Each row was made from one walk, in order. Every step used is in the known rows, and no mark comes twice. Write each row's walk.
Known rows
d -> g -> s: [-2.921 -0.482  0.156 -3.464 -2.217 -0.576  0.127 -2.580  1.380  0.074
 -2.020 -0.956 -0.628 -2.664 -1.925 -0.939 -7.116 -1.249 -1.170  0.734
 -1.071 -1.012  0.693  0.192  1.797 -2.429]
x -> z -> d -> g: [-2.712 -1.832 -0.295 -2.255  0.170 -0.941  1.678 -3.469 -0.957  1.151
 -0.017 -0.479  0.472 -0.129 -1.429 -0.012 -5.175 -1.032 -1.746  1.486
  0.299 -1.677 -1.535 -2.784  2.645 -4.214]
q -> s -> z: [ 1.993  1.569  1.451 -1.008 -3.076  1.100 -0.061 -0.270  0.505 -4.404
 -0.917  1.590  1.077 -1.867 -1.664 -0.197  1.833  0.339  1.349  1.059
 -0.016  3.198 -1.583  0.274  0.451  0.501]
q -> s -> m -> j -> z -> d -> w: [ 1.463 -0.072 -0.506  4.635  0.768  2.518 -0.883 -0.427  0.113 -1.824
  2.548  1.135  0.675 -2.113  1.283  1.143  5.871  0.260  0.355 -1.635
 -0.133 -1.256 -2.428  0.048  0.362  4.627]
w -> d -> g -> s: [-2.520 -0.529 -0.485 -3.457 -0.372 -0.855  0.350 -2.991  1.623  1.440
  0.047 -0.781 -1.132 -2.703 -1.550 -0.795 -4.836 -1.413 -1.832  0.089
 -0.337 -0.758  0.839 -0.042  1.386 -2.738]
w -> d -> g -> s -> z: [-1.454  0.102  0.029 -1.847 -1.368 -0.722  0.674 -1.284  2.727 -0.750
  0.475  0.573 -0.538 -2.665 -2.233 -0.930 -3.799 -1.033 -1.461 -0.813
 -0.121 -0.405  0.409  0.549  1.208 -3.319]
q -> s -> z -> j -> m: [ 1.764  1.680  0.684  0.532 -0.940  1.072 -0.150  2.602  1.975 -2.319
 -0.466  1.987  1.222  0.847  0.538 -0.375  4.112  1.145  2.805  0.359
 -0.178  4.361 -1.453  0.273 -1.505  0.658]
m -> s -> q: [ 3.433  1.129  1.264 -3.411 -1.232 -0.080 -0.513  0.486 -0.059 -2.879
  0.311  0.664  0.227  1.721  0.566  1.381 -1.414  0.212 -0.112  2.650
 -0.198  1.857  0.076  1.807 -0.083  0.718]
z -> d -> w -> j -> m: [-2.154 -1.513 -1.150  3.461  1.602 -0.940  0.842  0.007 -1.741  3.337
 -0.473 -1.063 -0.720  0.793  1.555 -1.425 -0.951 -0.148  1.091 -2.383
 -1.291 -3.358  0.265 -0.164 -0.508 -1.830]
m -> j -> w -> d: [ 0.862  0.429  0.017 -0.005 -0.065  0.224 -1.236  1.059 -3.050  0.091
  0.324 -0.630 -0.267 -0.942 -0.752  0.927  6.195  0.049 -2.695  0.686
  1.745  0.938  1.732  0.699 -0.947  3.554]
g -> d -> w -> j -> m -> s -> z: [ 1.981  0.711  0.814  3.073  0.374  0.036  0.948  3.281  1.680  0.834
 -0.351  0.570  1.298  3.586  2.055 -1.143  1.014  0.288  4.178 -1.914
 -0.391 -0.233  1.882  4.814 -0.547 -0.952]
j -> z -> d: [-0.667 -1.090 -0.727  0.905 -0.927 -0.120  0.401 -0.407 -3.301 -1.696
 -0.639 -1.069  0.091 -1.252 -0.351  0.098  0.384  0.303 -3.407  1.220
  0.368 -1.505 -0.438 -2.741  0.499  0.308]
q -> s -> z -> d -> w: [-0.517  0.011  0.727  3.901 -1.468  0.858  1.171 -1.305 -0.118 -2.158
  1.277  1.836  1.106 -3.164 -1.850 -0.260  2.973 -0.276  1.181 -0.981
 -0.619 -0.458 -3.163 -1.383  1.019 -0.092]
s -> z -> d -> g: [-1.465 -1.174  0.650  0.382 -2.298 -0.461  1.621  0.503  0.649 -1.416
  0.093  1.406  0.038 -1.615 -2.705 -0.175 -3.263 -0.433 -1.305  0.379
 -0.073  0.401 -1.608 -1.169  1.779 -1.639]
j -> m -> s: [ 2.439  0.274  0.894 -2.146 -1.185  0.138 -0.986  3.002  0.819 -2.854
 -1.573 -0.827  0.444  2.969  0.035 -0.186  0.141  1.033  0.496  2.396
 -0.203  1.630  1.451  3.039 -0.235  0.951]
m -> s: [ 2.047  0.428  1.263 -1.820 -1.434 -0.107 -0.721  1.012 -0.760 -2.448
 -1.565 -0.867  0.130  1.134 -1.302  0.368 -0.273  0.324  0.298  3.086
  0.039  1.368  0.457  0.725  0.348  1.116]
m -> j -> w -> d -> g: [-0.499 -0.415  0.057 -1.093  0.052  0.237 -0.301  0.918 -0.718  1.515
  1.180 -0.109 -0.693 -0.640 -1.526  1.233  3.298 -0.346 -3.338  0.415
  1.752  1.893  1.686  1.749 -0.075  3.524]
x -> z -> j -> m -> s: [ 1.785  0.494  0.109 -1.251  2.157 -0.408 -0.275  1.369  0.345 -0.081
 -0.872 -1.035  1.368  5.046  1.763  0.181  0.892  1.040  2.047  2.511
  0.406  1.092  0.121 -0.270 -0.751 -1.700]
g -> d -> w: [-0.832 -0.125  0.942  2.027 -0.703 -0.511  0.578 -2.163 -0.552  1.938
 -1.780  0.138  1.628 -0.664 -0.801 -1.065 -1.483 -1.287  2.278  0.585
 -0.535 -2.511 -0.473  0.296  2.027 -1.584]
g -> s -> m -> j -> z -> d: [ 0.203 -0.210 -1.318  0.626 -0.584  1.138 -1.576  0.163 -0.531 -2.629
  0.102 -0.433 -0.412 -2.911  1.407  0.492  0.564  0.036 -2.217 -1.642
 -0.157 -3.867 -0.302 -0.515  0.024  1.652]
w -> d: [ 0.814  0.070  0.171 -0.746 -0.058 -0.974 -0.241 -1.222 -1.512  0.136
 -0.784 -0.424 -0.227 -0.782 -1.190 -0.363  0.004 -0.313 -0.879  1.572
  0.389  0.305  0.112 -0.931  0.621 -1.050]
s -> z -> d -> w -> j -> m: [-0.929 -0.897 -0.583  4.635  0.719 -0.807  1.217  1.511 -0.550  1.161
 -0.074  0.301 -0.292  0.581  0.775 -1.644  0.099  0.185  1.857 -3.241
 -1.082 -2.949 -0.319  0.350 -0.767 -2.238]
z -> d -> w -> j -> m -> s -> q: [ 1.018 -0.554 -0.567  1.460  2.020 -0.317  0.963  1.463 -0.471  1.392
  2.427  0.233 -0.733  3.089  3.619  0.453 -0.666  0.175  0.916 -1.714
 -1.133 -1.270  0.426  2.554 -1.500 -0.500]
z -> j -> m -> s: [ 1.757  0.519  0.451 -0.638  0.709 -0.253 -0.797  3.775  0.716 -0.769
 -1.145 -0.512  0.174  3.870  0.999  0.251  1.417  1.154  1.838  2.217
 -0.095  2.265  0.472  0.901 -1.477  1.554]
z -> j -> w -> d -> g -> s: [-3.927 -0.208 -1.119 -1.850  1.457 -0.507  0.338 -2.613  0.969  4.251
  1.210 -0.898 -1.432 -2.269 -0.422  0.048 -1.817 -0.761 -2.306 -1.141
  0.587  0.379  1.284 -2.159 -0.745 -0.195]

Which walk is each row?
[-1.196 -0.181 -0.126  2.890  0.973 -1.041  0.334 -2.389 -1.947  3.091
 -1.884 -1.075 -0.778 -0.049  0.000 -1.188 -2.346 -0.729  2.348 -1.000
 -1.228 -2.341  0.470 -0.646  0.066 -1.424] => d -> w -> j
[ 2.698  1.449  0.862 -2.730 -1.449  1.592 -1.491 -2.175  2.115 -2.114
 -0.686  1.156  0.450 -1.295  0.128 -0.029 -1.016  0.145  2.538  0.619
 -0.546  2.107 -1.579  0.167  0.894  1.366] => q -> s -> m
[-1.163  0.474 -0.040 -0.782 -1.334  0.402 -0.311  0.844  1.227 -0.644
  1.412  0.636 -0.546 -2.961 -1.992  0.431  2.165 -0.550 -2.985 -1.948
  1.256  0.200  1.842  2.165 -0.357  1.328] => m -> j -> w -> d -> g -> s -> z
[ 2.473  0.550  0.064  0.406  1.666 -0.261 -0.004  1.172  1.148  1.237
  1.401  0.135 -0.448  4.240  3.372  0.132 -1.142  0.327  2.357 -1.275
 -1.210 -0.183  1.720  4.310 -1.639 -0.270] => d -> w -> j -> m -> s -> q
[ 0.254 -0.870 -0.687  2.473 -0.842  0.383 -0.157  1.950 -3.900 -2.757
 -0.378 -0.669  0.069 -1.123 -0.003  0.886  4.330  0.328 -3.422  1.216
  0.812 -1.057 -0.374 -1.225 -0.029  2.942] => m -> j -> z -> d
[-1.046  0.468  0.180 -0.359  0.168 -0.226 -0.549 -0.506 -2.291  1.834
 -1.249 -0.832 -0.120 -0.087 -0.554  0.286  1.469  0.478 -0.133  0.960
  0.646  1.060  0.356 -2.800 -1.179  1.882] => z -> j -> w
[-4.390 -1.618 -0.610 -2.649 -1.788 -0.710  1.020 -2.725  0.275  0.286
 -0.675 -0.800 -0.997 -3.785 -1.611 -0.594 -6.404 -1.365 -2.538 -0.029
 -1.035 -2.427 -0.500 -1.581  1.900 -2.600] => z -> d -> g -> s
[ 0.749  1.847  0.862  0.433 -1.246  1.532 -0.066  0.257 -0.127 -1.514
  0.306  1.277  0.776 -1.369 -0.675  0.619  5.325  0.915  0.958 -0.239
  0.831  4.180 -1.008 -1.662 -1.656  2.814] => q -> s -> z -> j -> w
[ 0.221  0.204 -0.042 -0.114  0.360 -0.650 -0.686  1.999 -0.166  0.793
 -2.170 -0.285  0.355  1.913  0.928 -0.693 -0.469  0.666  1.639  1.385
 -0.512  1.132 -0.265 -0.883 -1.024 -0.165] => z -> j -> m
[ 0.317  0.011 -0.446 -1.703 -0.179 -0.812 -0.412  0.978 -1.179  0.970
 -2.632 -1.284 -0.742  2.025  1.674 -1.356 -2.189  0.419  1.354 -0.263
 -0.767  0.139  1.960  1.501 -1.033 -1.205] => w -> j -> m
[-2.614 -1.361 -1.152  2.725  2.752 -1.425  1.611 -4.595 -3.642  3.950
 -0.285 -1.479 -0.026  0.163  0.963 -0.731 -2.434 -1.013  1.184 -1.443
 -0.495 -4.950 -1.246 -3.578  0.954 -4.745] => x -> z -> d -> w -> j
[ 3.305  1.128  0.110 -3.102  2.394 -0.330 -0.116  0.941  0.940 -0.435
  1.313  0.403  1.428  5.687  3.477  1.097 -0.061  0.922  1.427  2.015
  0.277  1.789 -0.295  0.663 -1.333 -2.143] => x -> z -> j -> m -> s -> q
[-1.287  1.292 -0.487  0.257  0.292 -0.361 -0.241 -0.749 -0.266  0.976
  0.663 -0.061 -0.490 -2.369 -0.265 -0.300  2.665  0.049 -1.083 -2.038
  0.887 -0.092  0.640 -2.443 -1.870 -0.677] => g -> s -> z -> j -> w -> d
[ 2.376  1.397  1.339  1.441 -0.528 -0.195 -0.053  3.062  0.664 -2.618
 -0.735  0.908  0.732  2.084 -0.693  0.770  2.024  0.866  2.281  1.932
  0.298  2.908 -0.961 -0.960 -0.890  0.977] => m -> s -> z -> j
[-0.986  0.367  0.084 -3.429 -1.326  1.290 -1.908 -0.844  2.518  0.091
 -0.195  0.013 -0.700 -2.637 -0.431  0.456 -2.449 -0.414 -0.723 -1.662
 -0.088 -0.946  1.583  2.564  0.382  2.222] => d -> g -> s -> m -> j -> w
[ 3.482  0.926  1.430 -0.568 -2.156  0.380 -0.563  4.761  1.948 -4.927
 -1.115  0.494  1.022  2.894 -0.736 -0.310  1.329  1.478  1.214  1.280
  0.084  2.103  1.094  3.579 -0.526  0.397] => j -> m -> s -> z
[ 0.706 -1.026  0.802 -0.488 -1.630  0.211  1.154  4.566  2.830 -3.385
  0.950  1.235  0.203  2.357 -1.326  0.198 -1.093  0.785 -0.860  0.416
  0.115  1.987 -0.040  2.723  0.507  0.063] => j -> m -> s -> z -> d -> g
[-1.988 -0.350 -0.418 -0.835  1.968 -0.589  0.600 -0.985  0.154  4.540
  1.316 -0.093 -1.066  0.137 -0.865  0.649  0.490 -0.156 -1.830  0.225
  1.326  2.660  0.693 -2.048 -0.599  1.482] => z -> j -> w -> d -> g
[ 0.464  0.077 -1.234 -1.011  0.871  0.930 -1.331 -0.162  3.162 -0.324
  1.760  0.123 -0.947 -1.804  1.033  0.463 -0.613 -0.448 -2.269 -1.553
  0.441 -0.640  1.163  1.807  0.459  1.534] => w -> d -> g -> s -> m -> j -> z
[ 1.978  0.881  0.217 -2.635  0.413  2.385 -1.220 -0.374  2.862  0.286
  2.996  1.821 -0.489 -1.311  0.032  1.707  4.279  0.045 -0.754 -1.083
  1.544  4.409  0.266  2.867 -0.031  5.401] => q -> s -> m -> j -> w -> d -> g
[-2.122 -1.424  0.050  3.418 -0.210 -0.755  0.737 -2.176 -2.123  0.980
 -0.492 -0.388  0.279 -1.802 -1.497 -0.493 -1.296 -0.744  0.049  0.149
 -0.891 -3.551 -1.766 -2.377  1.447 -1.092] => z -> d -> w
[ 0.179  0.133 -0.393 -0.912  1.944 -0.876 -0.280 -0.440 -0.586  1.349
 -1.836 -0.808  1.410  3.221  1.525 -0.801 -0.566  0.525  1.977  1.506
  0.051 -0.214 -0.611 -2.061 -0.378 -3.555] => x -> z -> j -> m
[-2.717 -1.296 -0.836  3.573  1.265 -1.318  1.186 -2.238 -3.233  3.183
 -0.688 -1.017 -1.032 -1.080  0.288 -0.880 -2.021 -0.934  1.054 -1.622
 -1.095 -3.585 -0.789 -2.291  0.289 -1.711] => z -> d -> w -> j
[-0.819 -1.333 -0.678  6.165  0.473  0.360  0.113  0.945 -3.484 -0.774
  0.584 -0.554  0.451 -1.465 -0.520  0.531  4.853 -0.120 -2.088 -0.090
  0.197 -3.357 -0.960 -1.185  0.350  2.672] => m -> j -> z -> d -> w
[ 3.377  1.143  0.516 -1.970  0.953 -0.046 -0.513  3.316  1.467 -0.935
  0.897  0.961  0.454  4.453  2.973  1.185  0.487  1.114  1.291  1.788
 -0.278  3.189  0.095  1.788 -2.032  0.930] => z -> j -> m -> s -> q
[-2.176  0.214 -0.083 -2.173 -1.162 -0.064  0.511 -1.309  2.124  0.150
  1.374  0.170 -0.707 -3.115 -2.410 -0.511 -1.631 -0.520 -2.785 -2.161
  0.818  0.066  1.764  0.666  0.147 -1.371] => j -> w -> d -> g -> s -> z
[-0.954  0.428 -0.169 -1.269  1.661 -0.447 -0.150 -2.747 -2.719  2.494
 -0.851 -1.202  0.796  1.101  0.002  0.324  0.745  0.317  0.146  1.035
  1.213 -0.193 -0.134 -3.935 -0.567 -1.245] => x -> z -> j -> w
[ 3.491  1.752  0.935 -1.471 -1.574  2.167 -2.132  0.274  1.118 -3.278
 -0.531  1.563  0.466 -1.273  0.587  0.953  3.255  0.147  2.406  0.932
 -0.078  2.279 -1.494  1.814  0.352  3.792] => q -> s -> m -> j
[-2.505 -1.915 -1.509  0.450  0.498 -0.532  1.808 -0.687 -1.943  2.013
  0.489 -1.073 -1.613 -0.294  0.882  0.062 -3.270 -0.312 -3.197 -0.781
  0.146 -0.523  0.727 -1.788  0.219  0.039] => w -> j -> z -> d -> g
[ 1.041 -0.754 -0.678  5.486  1.223  1.126 -1.021  0.594 -0.832 -0.749
  1.355  0.439  0.354 -0.793  0.745  0.639  3.075  0.222 -0.251 -1.568
 -0.107 -3.796 -1.557 -0.473  0.511  2.945] => s -> m -> j -> z -> d -> w
[-1.197 -0.004  0.183 -4.130 -1.457  0.183 -1.018 -3.111  3.945  0.261
 -1.262  0.130 -0.747 -2.236 -0.837 -0.829 -8.215 -0.860  1.066 -0.770
 -1.359 -1.412  0.109  0.768  1.860 -2.080] => d -> g -> s -> m
[-0.506 -1.255 -0.951  1.885  3.517 -0.763  1.244 -0.690 -1.381  2.257
  0.900 -1.773  0.208  3.705  2.383 -0.449  0.048  0.090  1.677 -1.263
 -0.363 -3.467  0.449  0.439 -0.103 -3.320] => x -> z -> d -> w -> j -> m -> s
[-0.799  0.224  0.137  0.808  0.848 -0.366  0.980  0.828  1.421  2.344
  1.935  1.356 -0.360  0.063 -1.459  0.562  1.921  0.267 -1.104 -0.731
  1.568  3.302  0.173 -1.602 -0.934  0.824] => s -> z -> j -> w -> d -> g
